Each row was made from one small tree. The marks that hang from a mark follow it in brackets, in alphabetical order. Every link used is in the known rows. Write each row's tree.
Known rows:
nobipa{fuzul{gumul pazip}}: [-37   7  -1  11   8  11  14   0  -5 -25 -18  -4 -23 -28   1  10 -10  10]
kove{lusup{pazip{fuzul{gumul nobipa}} zeruz}}: [ 33 -21  21   4  34  13  -8 -22 -13 -19   3  -6  14 -25  76  20  -9   9]
nobipa{fuzul}: [-22  -1  30  18  27 -21   7  23  -7  -8 -12  -4 -22 -36  -6  -5  -4   5]
kove{lusup{gumul zeruz}}: [-19  -1   9  20  32 -10   8  16 -13   7   2   0  10  20 -20 -12   4  19]
gumul{fuzul{nobipa pazip}}: [ -5  13 -74   0   1  36 -21   3   4 -13  -4   2 -19  -7 -18  -7 -13 -22]
zeruz{lusup{gumul pazip}}: [  0  -2  16  -5   2 -44   7  -5   4  -7   4   0   9 -28 -44  -3   8  12]
zeruz{lusup{kove pazip{fuzul{nobipa}}}}: [ 46 -13  10 -11   3  21   2 -28   4 -22  10  -1  10  -9  25  21   0 -10]
fuzul{gumul nobipa pazip}: [ -9  -2 -56   9  -1  59  -4 -42  -2 -30  -3  -2 -14  -4   2  14 -14   7]
zeruz{lusup{gumul kove pazip}}: [  6   2  29 -10 -20 -19  13  -2  10   6   8   4  12  13 -18  -5  11   9]
nobipa{fuzul{gumul}}: [-25  -8  39  19  24 -11  -3  -2  -3 -16 -18  -4 -19 -36  25   9  -5  16]
gumul{fuzul}: [-39   4 -14   8  19  -6 -12  19   2   1  -3   2 -21 -14  -7 -10   0 -15]
pazip{fuzul{gumul nobipa}}: [  4 -30 -11  11  24  36   2 -52  -9 -34  -6  -7  -8 -34  23  38  -9   4]
zeruz{lusup{gumul kove pazip{fuzul{nobipa}}}}: [ 56 -18  14 -17 -13  -2   3 -32   5 -11   4  -2  19  -5 -11  25   3  -2]
kove{lusup{pazip}}: [-18   2  21   8  44 -20  10  29  -8  -2   9   3  -8 -18   1 -19  -5  15]
zeruz{lusup{gumul kove}}: [ -7  -2   5   6   2   8   8 -11   8  -4   4   5   9  35 -39   3  12   6]
kove{lusup{gumul pazip{fuzul{nobipa}} zeruz}}: [ 48 -14  17  -2  21 -20   4  -5 -16   1   2  -6  19 -24  10   8  -5  12]
kove{lusup{zeruz}}: [-29   4   5  26  48  14   2  21 -12  -2   8   1   0  16  16 -15   0  11]

Which tree is each row?
[ 11  16 -62  -4 -32  18 -20  -4   4   6  -8  -2   1   8 -18  -7  -6 -19] : lusup{gumul{fuzul{nobipa pazip}} zeruz}
[-21   3   3  -3 -18  -7 -11  19   9  24  -6   5 -11  30 -16 -11   4  -8] : lusup{gumul{fuzul} kove}
[-16  22 -41 -11 -11  17  -4  16  15  -5  -1   8   3  41 -53  -2   9 -19] : zeruz{lusup{gumul{fuzul{pazip}} kove}}
[ 19  17 -51  -8 -51  39 -19   2  10  20  -4   2   2  49   7  -8  -5 -19] : lusup{gumul{fuzul{nobipa pazip}} kove zeruz}
[-4  5 24 -4 -5  2  6  0  9 -4 13  5  2 10 16 -8  8  2] : zeruz{lusup{kove pazip}}
[ 46 -14  23 -14 -48  -3  16 -30  -4  19   2  -7  11  -1  37  12  -1   0] : lusup{gumul kove pazip{fuzul{nobipa}} zeruz}
[-20   2  18   9 -36   7  16  -8   0  26   2   0   2  40   8  -8   7   9] : lusup{gumul kove zeruz}
[-16   6  25  12  28 -17   8  25 -10   7  12   0   3  -5  36 -22  -1  14] : kove{lusup{pazip zeruz}}
[-15  -3  40  -7 -29  -2  43  -8  -7  14  10  -5  -3  -4  59   4   5  -5] : lusup{kove pazip{fuzul} zeruz}
[-16   7   1  11  34 -21 -22  40  -4  15  -3   3   8  15  -9 -16   3  -1] : kove{lusup{gumul{fuzul} zeruz}}
[ 23  10 -74  -7   3  16 -32  -7  12 -24  -5   3   7   0 -65   7  -2 -21] : zeruz{lusup{gumul{fuzul{nobipa pazip}}}}
[ 43   6  12 -17 -59 -11 -35   5  12  39  -1   1   9  22  50 -17  -1 -11] : lusup{gumul{fuzul{nobipa}} kove pazip zeruz}
[ 23  16 -58   3  17  19 -32  25  -2   2  -4   2  10  25 -18 -12  -9  -9] : kove{lusup{gumul{fuzul{nobipa pazip}} zeruz}}
[ 40  -1   4 -18 -39 -15 -33   9  14  30  -4   4  -2   9  15 -13  -5 -10] : lusup{gumul{fuzul{nobipa}} kove pazip}
[ -4 -12  38 -16 -26 -24  42  -7  -6  14   1  -3  -5 -15 -10  11   4   8] : lusup{gumul kove pazip{fuzul}}
[-13   2  26  -2 -35 -42  21  -8  -5  24   2  -5   3 -22   4 -14   5  14] : lusup{gumul pazip zeruz}
[-13 -18  26  -6  27 -10  18 -34  -2 -39   3  -4   6 -49  18  35   8   4] : zeruz{lusup{pazip{fuzul{gumul}}}}
[ -1  -7  26 -10   6  -2  29  -9   2 -17  11   0   4  -8  12  17  10  -6] : zeruz{lusup{kove pazip{fuzul}}}
[-32  21 -35 -11 -31  15   9  24   8  17  -7   6 -14  33 -40 -10   0 -13] : lusup{gumul{fuzul{pazip}} kove}
[-17   2  -4   8  51 -27 -22  44  -3   6  -6   5  -3   5 -43 -13  -1   2] : kove{lusup{gumul{fuzul}}}
